Every row comes from one small tree of marks. The marks that hang from a mark follow it in brackets, in alphabetical order. Every link used is in the known rows. Which tree was each row made from?
Known rows:
vaseti[baber volug[pevel sitepos[muge]]]: [ -7 -26  45  38   2  17 -49  28  -6 -15 -36 -30   7 -35  45  -4  19 -12
 -37  15]
volug[pevel sitepos[muge]]: [ -3 -29  36  36  -3  17 -39  17   0  -9 -43 -17 -12 -34  69   9   1 -11
 -11  -4]
togi[sitepos[volug[pivam]]]: [ 20 -39  55  19  13  35 -20  47  10  27  -9  25 -49 -14  60 -14   4 -23
   6 -16]
pivam[nobup volug[pevel vaseti]]: [ -3 -15  51  11  11   9 -29 -23 -14  -2 -31  14 -23  -7  39  15  23 -34
  21   3]
pivam[volug]: [  1 -13  31  11  10  37 -27  33   2 -22 -29  15 -32 -19  43  -9   0 -38
  -2  -5]
sitepos[muge[baber volug[pivam]]]: [-26 -17  28  42   9  25 -22  47  11 -27 -35 -27 -44 -11  35 -20  40 -42
 -11 -11]
muge[baber sitepos]: [-35 -23   9  10  26  43 -28  17  10 -29 -32 -17 -62   6  47 -17  42 -47
 -22 -15]
pivam[volug[pevel sitepos]]: [ 14 -25  40  27  -1  21 -39   9  -3 -12 -19  -3 -20 -24  54   2 -16  -5
   4   9]
togi[sitepos[muge]]: [ -8 -40  44  32  20  37 -45  50   9   0 -53   6 -29 -37  66 -17   4 -35
 -12 -24]
sitepos[muge volug[vaseti]]: [ 11 -11  36   9  15  11  -5  40  -6 -11 -58  27 -27 -11  72  16  38 -43
  -4 -18]
muge[volug[sitepos vaseti]]: [  6  -5  35  42 -12  34 -28  35  10  -3 -34   4 -41  -3  56  -3  17 -16
  -9 -30]
volug[pivam[nobup] vaseti]: [ -4 -12  47  12   5  19 -21   4   0  25 -21  16 -48   4  45  -6  48 -32
   3 -23]
muge[baber volug[pevel]]: [-22 -38  26  37  12  47 -39  17  11 -26 -26 -29 -42  -9  30 -13  12 -44
  -9   0]
togi[sitepos[muge volug[pevel]]]: [  7 -53  53  31  21  17 -28  32   1   2 -45  11 -20 -38  71  11  -5 -32
   4   3]
sitepos[muge volug[pevel vaseti[baber]]]: [ -3 -25  29  15  27   3 -17  21 -19  -9 -48  10   4 -22  50  20  33 -45
 -19  13]
volug[pevel sitepos[muge[baber]] vaseti]: [  1 -28  25  28  13   4 -41 -18 -18 -16 -49 -30 -19  -6  72   4  39 -13
  -8 -11]
togi[sitepos[volug]]: [ 16 -40  51  12  17  47 -29  49  11  13 -27  36 -41 -18  69  -3  -7 -32
  -1 -14]
vaseti[baber volug[pivam[nobup] sitepos]]: [ -4  -6  63  21 -13  29 -45  30   0  21   1   1 -22  -2  29 -11  34  -8
 -28   1]
vaseti[volug[pivam]]: [  5 -20  50  22   7  35 -27  33  18   0 -11 -19 -50 -10  39 -29  21 -27
 -13 -19]
vaseti[baber volug[pevel sitepos]]: [  1 -31  47  31   2  35 -56  19   0  -3 -14 -21  -3 -23  38 -11   4 -14
 -34  11]
vaseti[volug]: [  1 -21  45  16   5  47 -35  40  19 -15 -29 -10 -44 -14  43 -18  15 -38
 -16 -17]

Which tree is each row?
[ -1 -28  58  31 -14  18 -39  -7   1  28  -4  -2 -30 -10  50   5  12   0
   8   0]  volug[pevel pivam[nobup] sitepos]
[  9 -28  37  14  18   0 -10  13 -10 -10 -54   8 -16 -19  66  25  26 -39
   2  -2]  sitepos[muge volug[pevel vaseti]]
[ 19 -12  36  30  -3  19 -24  11   1  21 -16  -1 -43   1  64 -19  25  -3
  -6 -30]  volug[pivam sitepos vaseti]
[ -8 -31  28  30  26  16 -28  -1  -5  16 -10 -15 -14 -14  27 -20  27 -34
 -22   2]  volug[pevel pivam vaseti[baber]]
[-12   1  40   1  16  21 -32  11 -18  -2 -31  37 -10  -6  22   3  36 -42
  -7   4]  pivam[nobup volug[vaseti[baber]]]
[  0 -23  30   7  17  15  -7  36  -7 -17 -31  -3 -41  -1  58   3  47 -36
  -4  -5]  sitepos[muge[baber] volug[pivam]]
[  8  -2  40  50 -11  20 -22  31  14  11 -18  -5 -49   0  50 -13  25  -9
  -2 -30]  muge[volug[pivam sitepos vaseti]]
[  3 -26  27  30  10  23 -47  -2 -13  10 -23  -5   0 -14  49  -3  15 -15
 -27   2]  volug[pevel sitepos vaseti[baber]]
[-45 -15  20  48  22  22 -20  17   9 -16 -32 -20 -31 -16  21  -4  35 -52
 -32   5]  muge[sitepos volug[pevel vaseti[baber]]]
[-41 -24  15  42  26  22 -21 -15  11 -29 -35 -39 -60   7  37  -7  48 -48
 -10 -10]  muge[baber sitepos volug[pevel vaseti]]
[  7 -38  52  20  17  26 -26  58   5  -1 -49  28 -30 -30  72   5   6 -36
  -4 -12]  togi[sitepos[muge volug]]
[ -6 -30  68  26   2  22 -34  -1  10  15  -7 -21 -41  -9  31  -7  29 -29
   5   2]  vaseti[volug[pevel pivam[nobup]]]
[ 14 -58  55  22  19  36 -34  23   5  15 -21  18 -31 -27  63   4 -15 -30
   7   2]  togi[sitepos[volug[pevel]]]
[-11 -44  33  22  31  37 -50  29   1 -12 -52  -8 -36 -21  62 -23  21 -38
 -14 -19]  togi[sitepos[muge[baber]]]
[-19 -36  26  15  27  13  -2  -5   1 -11  -6 -21 -58   8  46   0  42 -35
   1  10]  muge[baber sitepos[volug[pevel pivam]]]
[  3 -43  40  11  29  30 -30  37  -6 -12 -48  12 -37 -15  70  -1  22 -36
  -3  -9]  togi[sitepos[muge[baber] volug]]
[-34  -4  23  42  10  32  -8  35  21 -19 -42  -6 -63  -3  42  -5  40 -52
 -14 -28]  muge[sitepos volug[vaseti]]
[  5  -8  29  28  -1  14 -30  26  -4  -6 -54   5 -24 -15  77   5  28 -12
 -16 -28]  volug[sitepos[muge] vaseti]
[ 18 -16  39  26   4   7 -33 -15 -10  -9 -25   0 -17 -13  59   3   4  -4
   7  -1]  pivam[volug[pevel sitepos vaseti]]
[-24 -24  55  42  -9  26 -26  21  16  13 -10  -3 -41 -16  21   1  16 -34
  11   1]  muge[volug[pevel pivam[nobup]]]
[-33 -20  58  52  -6   8 -25  30  13   2 -31 -14 -30 -30  28   7  30 -39
   4   3]  sitepos[muge[volug[pevel pivam[nobup]]]]
[  4  -9  23  19   7  32 -41  26  -8   7 -28  16 -10  -7  52  -8  22 -16
 -33 -13]  volug[sitepos vaseti[baber]]
[ -4 -25  50  22   8  10 -23 -25  -2  28 -18  -2 -36  -5  41  -3  38 -30
  12 -11]  volug[pevel pivam[nobup] vaseti]
[ -2  -4  47  19  -5  16 -35   8 -15  36 -11  25 -19   5  41  -6  45  -7
 -18 -12]  volug[pivam[nobup] sitepos vaseti[baber]]
[ 14 -30  49  19  26  12 -17  40  -5   7 -57  28 -29 -18  81   9  26 -36
   3 -23]  togi[sitepos[muge volug[vaseti]]]
